What can hang from each mark
rozoz: kiligez ragim sutom
butu: koni lisos
ragim: rozoz sovane
sisi: sutom
lisos: butu
kiligez: rozoz sovane
sovane: kiligez leke ragim
leke: koni lisos sovane
sutom: rozoz sisi
koni: leke

Every row comes from one small tree of marks. Brackets hold a mark, then the marks that hang from it, in alphabetical order. Every link used is in the known rows. Which tree was each row made from?
Known rows
[sovane [kiligez rozoz] [leke koni] ragim]: [ -6  31  -5  -5   1   4   7 -18  -5   4 -15   5   4  28 -22 -24 -14   6
 -15  -8  31 -14  -6  -4   4  23 -13   9   0  27  15  19  -5 -30  -1   6
  -2   9   6   0  -1  -3  14   3 -12  13   4  -4  -5   0  -2 -29   7]
[butu [koni leke] lisos]: [  0   7   3   0  -5  -9 -14  15   1   4  -3   6  14   3 -10  -4 -24  -7
   5   8   2  -9 -12  -7 -44 -21  -1   4   8 -12  -2  -8   1   6  -1   3
  29  -2   4  -3  -4   6  -4  -2  -9 -19  11  -8   2 -28  -8 -14  -6]
[butu koni lisos]: [ 10   1  -2  -1   4  -9 -17  10  -1   5  -1   8   7  10 -10  -5 -27  -7
  11   6  -1  -8  -2  -4 -31 -12   5   0   5   6  -2  -7   3   4   1   3
   7   2   8   0  -5   6  -8  -5 -10 -21   9  -6   2  -8 -18  -6  -4]
[kiligez [rozoz [sutom sisi]] [sovane ragim]]: [ -1  -2 -14   0  -2  -4   2  -7   3   3  19  -7   1 -13  11  22  -8   4
   0  -3  -9   9  21  10  62  -3  -4  -6  -5  15  -3  -1  -5 -10   0   5
 -25   1   4   2  -3  -9  14  -4  -9  10  26  -7  -1  17 -25 -35   0]
[ragim rozoz]: [ 12  -4   1  -1   1  -2  -5  -3   5   9  15   0 -13  13 -10  12  12  -1
   1  -3  -1   2   5   7 -14 -10   5  -7   2   0  -7  10   7  16   1   0
  -8  -4   9   2   2   7  -2  -2  -2  -3   7   6  -1   2   5   4  -2]
[koni [leke [sovane kiligez]]]: [-13   3   5  -1  -1   5  -3  -1  -3   1  12  -4   7  10  -9  -5   9  -2
  -8   6  25   7 -14  -4 -31   1  -1   1   1  -1   1   0  -2  11   0   3
  22  -1   0   2   3  -1  -9   4   5   0  -5  10  -4  -5  11  -4   2]
[rozoz kiligez]: [  8 -16   2   4  -4   5  -4   9  -3   1  12   1  -7   1   2  15  13   4
  -2   1 -16  -6  22  -5 -13  11  11   0   2  -5 -11   4   4   9   2   1
  -5 -11  -5   1  -1   7  -8   1   3 -19  -3  12   6 -14   2  16  -1]
[sovane kiligez]: [  3   0   5  -2  -3   3  -5  -5   1   6  17   2 -11  16 -14  15  11   6
  -5   0  18  -9  -4  -3 -21  12   5   0   2  18  -2   0  -1   8   1  -3
   3   6  12   6  -1   3  -8  -3  -3  -9   4   7  -1  -2  -1 -10   4]
[sutom [rozoz kiligez] sisi]: [ 11  -8   8   2  11   7  -7  32  -2  -2   2  -4 -11 -43  10  16  36   3
   7   2 -44  10  52  -5  11   0   4  -5  -1  -8  -6 -37  -3  -7   0   4
 -14  -8   6   7  -3   5  -3  -1  -8  -7  -5   8   9  -6 -12  14  -8]
[sovane [kiligez [rozoz sutom]] ragim]: [ -6  22  -9  -1  -4  -4   3 -10   2   5  18   0  -9  22  -3  29  23  10
  -8  -7  23 -13   3   4  24  13 -11   3  -2  36   5  17  -5  -8   2   3
 -13   9  15   6   1  -1   4  -9 -17   3  20   1  -5  -8   1 -48   9]
[leke koni [sovane ragim]]: [ -4   4  -3  -3  11   3   0 -16   0  -2 -13   4   7   7  -9 -21 -22  -6
   3   5  22   8  -8  -2 -17   0   2   1  -4   3  17  -3  -1  -9   0   6
  -4   9 -10  -2   2  -8   1   4   5  -4 -17  -2   0  33 -11  -3  -1]
[koni leke]: [ -1  -2  12   1 -12  -1  -3   0   8   2  11   0  -1 -15 -10  11   0   0
  -2   7   4  -3 -16  -1 -21 -13   0   2   5 -15  -5   3   1  11  -2  -4
  25  -4  -1  -2   0   1  -1   0   0  -6   2   0   2 -19  -1  -3  -6]
[butu koni]: [ 14  -1   9  -4  -3  -5 -11  -4   4   2   7   7  -3  -1   1 -15 -10  -3
   9   8   3  -2  -6  -4 -26  -6  10   1   5   2  -5  -5   2  15   0   0
  13   4   6  -2  -2   0  -7  -3  -7   3  -3  -2   3  -7 -15  -6  -6]
[sovane leke ragim]: [  2  -6   2  -1   4   3   3 -14   2   3  -3   2  -1  10 -18 -21 -28   8
  -9   0 -17  -5 -18   4  11  12 -10   8   1  31  10  11   0 -19  -1  -5
  10   2 -14  -4   4  -3   4   2  -8   2  -2  -1  -5   7   2  -6   1]
[rozoz [ragim [sovane leke]] [sutom sisi]]: [ -1 -17  15  -2  12   2   7   6   3  -4  -9  -3  -4 -39  17  22  16   8
   3   4 -48  10  10  19  43   6   4   0  -1  11  -3  -4 -12 -21   1   9
  -6  19  -4  -2   5  -7   7   0   6   2   2  -4  -1   1   3  21   4]
[rozoz ragim]: [ 12 -10   8  -1  -2   3   4  -7   7   4  -4   5  -7 -16   1  26 -23   6
  -1   0  -6  -7  11  13 -11   1   5   2   2   6  -2   6   1  -1   1  -4
   2   2   0   1   4   3  -3  -3   1 -10   0  -2   4  -1  -4  35  -2]
[kiligez rozoz [sovane leke]]: [  4  -7 -14  -2  -4   4   2 -21  -5   8   8  -5  10  -2  -7 -22 -18  -5
  -5   1   4   5   6   7  45   5   3   0   0   6 -10  17   4  -8  -1  -1
 -12 -13   1  -2  -2   0   7   3   1  17  13  -2  -3   5 -15  11   0]
[sutom rozoz sisi]: [ 12  -5  11  -2  15   2  -9  19   8   2   3  -3 -14 -52  -1  12  24   1
  12   5 -29  15  32   1  15 -13   1  -5  -1  -2  -1 -37  -4  -6  -2   0
  -8   1  14   7  -3   1  -1  -5 -12   4  -3  -1   6   8 -24   4 -10]
[lisos [butu [koni [leke sovane]]]]: [ -2  -3   8   0 -10  -4  -9   2  -2 -10  11  -2  10 -12  21 -36 -18  -4
   8  13  34  10 -16  -2 -26 -16   9   1   3 -22 -11  -5  -6  22  -1   1
  26  -9   7  -6   0  -7 -16   2   9   7 -17   6   4 -16   3   2 -10]
[koni [leke [lisos butu] [sovane ragim]]]: [-13  -2   0   4  -4  -3   3   0   5  -9  -5  -3   8  -8   4  -8 -30  -1
   0   3  37   4 -28  -7 -13 -15  -9   2  -4 -21   7   3   1  13  -2 -11
  14 -13 -12  -2   1  -2  -4   2   9   1 -18  -1  -1  10   9   8  -4]
[sutom [rozoz [kiligez sovane] ragim] sisi]: [ 14 -17  -4   3   1  15   4  22  -7  -2  -9  -4   0 -42  22  27   3  -1
  -4  -4 -57   9  72   7  20   6   5  -7  -4  -6  -6 -43   0 -14   1   1
 -19 -12  -3   5  -1   2   1   3   0  -5   3   2  10  -2 -12  42  -4]
[sisi [sutom rozoz]]: [  9   0  -2  -3   2   2  -3   2   6   3  11  -4 -16 -31  13  15  40  -8
  11   2 -36  21  18   3  29  -6   1  -2   2   3  -6 -22   3   1   1  -7
  -7   0  13  -1   0  -8   1 -12 -10  12  11   1   4  -1  -5  -8   2]
[ragim [rozoz kiligez] [sovane [leke lisos]]]: [  5  -9  -6   1   5   5   5   9  -7   3  -7  -1  -1   7  -3   6  18  -3
  -4  -6 -22  -2   3  -4   0   5   5  -6  -3 -15  -4  11  10  10   2   2
 -17 -12 -12  -2   3  14   1   8  12  -1  -7  12  -5   1  27  39   8]
[koni [leke sovane]]: [ -9  -6   8   0   3   3  -4  -2   3   1   7  -3   8 -11  -5  -8  -1  -6
  -1  11  12  13 -15   1 -19 -11   1   0   1 -13  -1   3   0  12  -1   1
  21  -6  -7  -2   3   0  -6   4   7   0  -9   5  -1  -1   4  10  -4]
[kiligez rozoz [sovane [leke lisos]]]: [  3  -3 -17  -1  -1   0   5 -21  -1   6  -7  -3  10   1 -11 -18 -21  -7
  -2  -4   8  -1  -5  -3  45   2  -1  -1  -2  -9  -4  18   8  -2  -1  -9
 -17 -13  -4  -1  -6   4  10   3   2  20  10 -10  -4  11 -19  20   1]
[butu [koni [leke sovane]] lisos]: [ -5   4   1  -1   6  -6 -15  13  -4   2  -6   4  23   7  -5 -26 -25 -13
   6  11  12   6  -9  -5 -40 -20  -2   2   4  -9   1  -9   0   6   0   8
  26  -4  -1  -3  -2   4  -8   0  -3 -12   1  -2  -1 -11  -5  -2  -5]
[butu [koni [leke [sovane ragim]]] lisos]: [ -7   8  -3  -1   5  -5 -12   9  -4   1  -7   5  24  14  -7 -21 -43  -9
  -1   9   9   2 -13  -4 -41 -17 -10   4   2   7  12  -9   0  -3   0   8
  28  -5  -8  -4   1   1  -5   2  -9 -14   2  -4  -3  -8  -2 -14  -3]
[koni [leke [lisos butu]]]: [ -5  -3   8   4 -15  -8   1   5   8  -7  -1  -1  -1 -21   1  10  -7   1
   6   2  27  -7 -29 -10 -18 -20   0   1   4 -39  -7   4   1  21  -3 -15
  17  -9   1  -1  -4   3  -3  -1   9  -3  -7  -5   5 -14   5   7  -8]
[sutom [rozoz kiligez ragim] sisi]: [ 14  -5  10   2  10  11   2  30  -2  -3 -11  -1  -9 -50  20  30  16   5
   1  -3 -50   5  71   6   7   6   1  -4  -3  -6  -5 -34  -3 -15   1   4
 -14 -10   3   7   1   5  -1   0  -6  -8  -3   3  11 -12  -8  41  -6]

Write each row's tree
[  6  -4   9  -3  -5   8   4  -6   1   6   3   3  -5 -17   2  49 -25   6
  -8   3   9  -6   8  13 -17  11   7  -1  -2  18   1  -1  -2  -1   2   2
  -2   6   4   3   7   2  -9   2   6 -13  -1   7  -1   2  10  33   9] : [rozoz [ragim [sovane kiligez]]]
[ 10  -1   5   1  -9 -11  -6   1   4  -7  -3   4  -6  -7   9 -13 -19  -1
  16   2  29  -7 -20 -13 -18 -10   8  -1   3 -25  -7  -3   3  24  -1 -14
   2  -3   9  -1  -6   1  -8  -4   5   3 -14  -7   6   1 -12   8  -8] : [leke [lisos [butu koni]]]
[-16   3   3   3  -5  -1   0   5  -1  -7   2  -4   6   7   1  -7  -1  -2
   0   2  51   3 -28 -12 -24  -5  -2   0  -1 -25   0   1  -2  21  -1  -8
  14  -8   2   3  -1   0 -11   3  14   0 -14   5  -2  -1  13   7   0] : [koni [leke [lisos butu] [sovane kiligez]]]
[ -3   2  -9   0   4  -3   7  -8   1   3   0  -1  -7  37  -6 -14  25   4
  -7 -10 -37  -4 -12  11  29   5 -13   3   1  29   6  19   2 -14   1   1
  -3   9  -6  -4   5   1   9  -3 -10  10  13  -2  -8   0  22 -28   6] : [sovane leke [ragim [rozoz sutom]]]
[-13  16 -11  -2  11   0   0 -12  -2   4  17  -4   1  25   4   2  20   2
  -7  -1  31   6   7   5  26  13  -7   1  -6  35   8  15  -6  -7   3   9
 -15   7   8   6   5  -3  -4  -4  -8   9   6   8  -7  13   3 -26  10] : [leke [sovane [kiligez [rozoz sutom]] ragim]]
[  3  -5   1   0   7  -7  -8  -1  -1  -9  -4   1   4  -1  15 -35 -15  -8
  17   6  39   9 -18 -10 -14 -11  10  -3  -2 -24  -3  -4   1  25   0  -8
  -2  -6   2   0  -3  -1 -14  -1  12  11 -25   0   3  18  -9  23  -6] : [leke [lisos [butu koni]] sovane]
[  2  -5  -5   4   4   0   2  19  -1  -1  13  -3 -13  19   9  23  34  10
  -5 -12 -40   0  29   4  13   4  -6  -6  -3  13  -1  -1  -1  -2   2   8
 -18   0  -3   2   3   2   7  -3  -9 -13  14   8   0  -3  10 -26   2] : [sovane [ragim [rozoz kiligez [sutom sisi]]]]
[  4   2  11  -3   9  -3   4   5   9   3   6  -4  -6 -58  23  51  13   6
   7   4  -1   9  30  20  47  -6   5  -6  -3   1  -8   7 -11  -9   1  11
 -22   9  13   3   4  -2   9  -5  -1   2  11  -2   2  -2 -13  17   0] : [kiligez [rozoz [ragim sovane] [sutom sisi]]]
[-11  -5   5   4  -2  -4  -1   3   4  -7  -1  -4   7 -14   7 -13  -4  -6
   6   6  36   8 -27  -9 -14 -19   0  -1  -1 -37  -2   4   0  22  -2 -11
  13 -12  -3  -1  -1   0  -7   2  16   3 -18   1   1   1   7  21  -6] : [koni [leke [lisos butu] sovane]]
[ -4  13   0  -2   0  -4  -3  -2   4  -3 -12   5  13   7  -2 -24 -31  -9
   2   3  16   2 -24 -12 -37 -15  -8   4   0 -13  13  -7   4  16  -1  -6
  29  -2 -13  -4   1   0  -2   3  -2  14 -13  -7  -3   2  -5  -7  -4] : [butu [koni [leke lisos [sovane ragim]]]]
[ -5  25  -7  -3   0   5   8 -12  -8   3 -13   4  -1  61 -25 -25  -1   4
 -17 -14   7 -13 -12  -2 -22  20 -12   4   1  26  17   9   2 -21   0   5
   2  12   1   0   2  -1  11   5  -7   6   4   0  -8   5  18 -32   9] : [sovane kiligez [leke koni] [ragim rozoz]]
[  3  -1  -4  -1   0   9   4   4 -11   1 -10   0   3   6  -1  -7  23  -3
  -4  -2 -19   1  12   1 -11   8  12  -5  -1 -18  -4   6   6  -3   1  14
 -14  -3  -8  -6   3   6   4  11  14  -3  -8  12  -1  -3  24  24   6] : [ragim [rozoz kiligez] [sovane [leke koni]]]
[  3 -11 -22   1  -5   2   9 -19  -3   5 -11  -1   5  39 -19 -15 -38  -5
 -11 -13 -20  -3 -16   0  18   4 -10  -2  -4  11   8   5  14  -2   0 -12
 -10  -7 -18  -3  -1   4  10   6   1  10  10  -7  -8  27   4   2   6] : [kiligez [sovane [leke lisos] [ragim rozoz]]]
[  2 -14 -16   2  -5  -1   2  -3   1   3  19  -6  -5  19   2  18  -9   2
  -3  -8 -32   9  12  10  28  -4  -2  -9  -5  16  -1 -12   4   1   0   3
 -18   4  -3   1   0  -5   8   0  -5   1  23  -2  -3  22  -6 -33   2] : [kiligez [sovane [ragim [rozoz [sutom sisi]]]]]
[  4 -17  10   5   5   3   7  24  -2  -6  -2  -2  -9 -17  30  37  43  10
   0  -5 -53  -2  46   8  18  15   6  -2  -1  -2 -11  -5  -8  -9   3   8
 -14   6  -4   4   1   0   4  -5   2 -17   9   1   8 -19   2  20   0] : [rozoz kiligez ragim [sutom sisi]]
[  3   4   4   2  -8  -8   1  -4   5 -10 -19   3  -5 -14   0   0  -4  -4
  19  -2  37  -9 -22 -15 -16 -11  11  -1   1 -42   0   0   2  11  -2 -11
 -11   7   8   0  -9  -2   2  -3  14  -4 -17 -12   9  11 -15  10  -8] : [leke koni [lisos butu]]
[ -4 -20 -21   8 -17   3   6  -1  -8  -1  17  -4   2  24  18  25  21   1
  -7  -5 -46  -6  21   2  30  16   5  -1  -3  10  -9  -4   6  -1   3   2
 -16  -1 -16  -2  -2  -3   0  -2   3 -13  18   2   2  -3   8 -22   8] : [rozoz [kiligez [sovane ragim]] sutom]
[ -9  11  -9   0   2   0   7  -8  -6   4   5  -2  -9  63 -11  -8  37   7
 -16 -15 -21 -11 -10   6  16  22 -16   3   0  45   8  16   0 -14   2   2
  -2  15   2   0   5   2   5  -2 -12   9  17   3 -11  -4  30 -43  15] : [sovane kiligez leke [ragim [rozoz sutom]]]
[ -8  12   3   0  -4  -1   5  -6  -7  -8 -26   3   0  26 -12 -30   6   0
   1  -8  31 -16 -30 -18 -13  18   2   5   2 -15   4   4  -2  -7  -2  -9
  -1  11   6   1  -8  -3   2   2   9   6 -14  -8   0   5   2  -4   3] : [sovane kiligez [leke koni [lisos butu]]]
[  2  -1 -12   5  -4  -1   5   7  -2   2  14  -1 -12  35   8  26  38   5
  -7 -12 -33  -8  18   5   7   7  -5  -4  -1  15  -2  11   5   2   3   4
 -16  -2  -5   0   4   5   2  -4  -6 -11  15   7  -1 -10  24 -23   6] : [sovane [ragim [rozoz kiligez sutom]]]
[  0   4   3  -3   4  -2  10 -10   4   4  -4  -3   0 -35  17  24  18   2
   0   3  -7   0  12  22  51   4   2   2  -1  10  -7  25  -6 -17   2   7
 -14   6   5  -2   5   0   8  -4   2  11  11  -4  -2 -13   6  25   7] : [kiligez [rozoz [ragim [sovane leke]] sutom]]
[ -6  11   5  -3   1   5   2 -11  -7   1 -16   4   1  30 -22 -29  17   1
  -7  -2   9 -10 -18  -9 -20  23   2   7   5   8   5   4  -3 -16  -1   2
   7  17   5   0  -3  -4   4   3   1   4  -3  -3  -2  -1   2 -15   5] : [sovane kiligez [leke koni]]
[ -3   1   4   0 -12  -3  -5   1  -2 -11  12   0  11  -4  17 -34 -40   1
   3  10  35   6 -18   0 -23 -14   0   3   2  -9  -3  -7  -6  13  -2  -1
  28 -10   0  -6   3 -10 -13   3   4   5 -17   4   2  -8   5 -10  -8] : [lisos [butu [koni [leke [sovane ragim]]]]]
[ -4   8   7  -4   6  -1  -5   6   2   4  23  -6  -8 -29   6  42  33   6
   3   6  18   7  11   5  29   5   7  -6  -3  12  -5  -1 -11   0   1  14
 -21  10  21   7   0  -2   0  -3  -2   2   9   8  -3   2  -6 -18   7] : [ragim [sovane [kiligez [rozoz [sutom sisi]]]]]
[  0   4   5  -2   6  -2   6  -9   3  -1 -35   7   0   4 -20 -29   7  -8
   7  -4  -4  -9 -28 -15  -3   4   2   6   3 -21   9   7   5  -9  -2  -9
   1  12  -8  -3  -6   2  12   2   6   9 -11 -16   1  11 -12  13  -2] : [sovane [leke koni lisos]]
[-11  -1   3   0   1   3   0  -5   4   0   5  -2   9  -4  -8  -6 -23  -2
  -7   8  14   9 -16   2 -16 -10  -8   3  -1   3  10   2  -1   4  -1   1
  23  -6 -15  -3   6  -3  -3   4   1  -2  -8   4  -3   6   7  -2  -2] : [koni [leke [sovane ragim]]]
[ -3   5  -2   1  -3  -3   9 -12   0  -9 -32   5   2   7  -9 -32 -32   1
   3  -6  14 -12 -33 -11   2   6  -7   8   0 -11  13   7   0 -16  -3 -12
   0   6 -10  -5  -5  -6  10   3   6   2 -17 -15   0  15  -2  -2  -3] : [sovane [leke koni [lisos butu]] ragim]
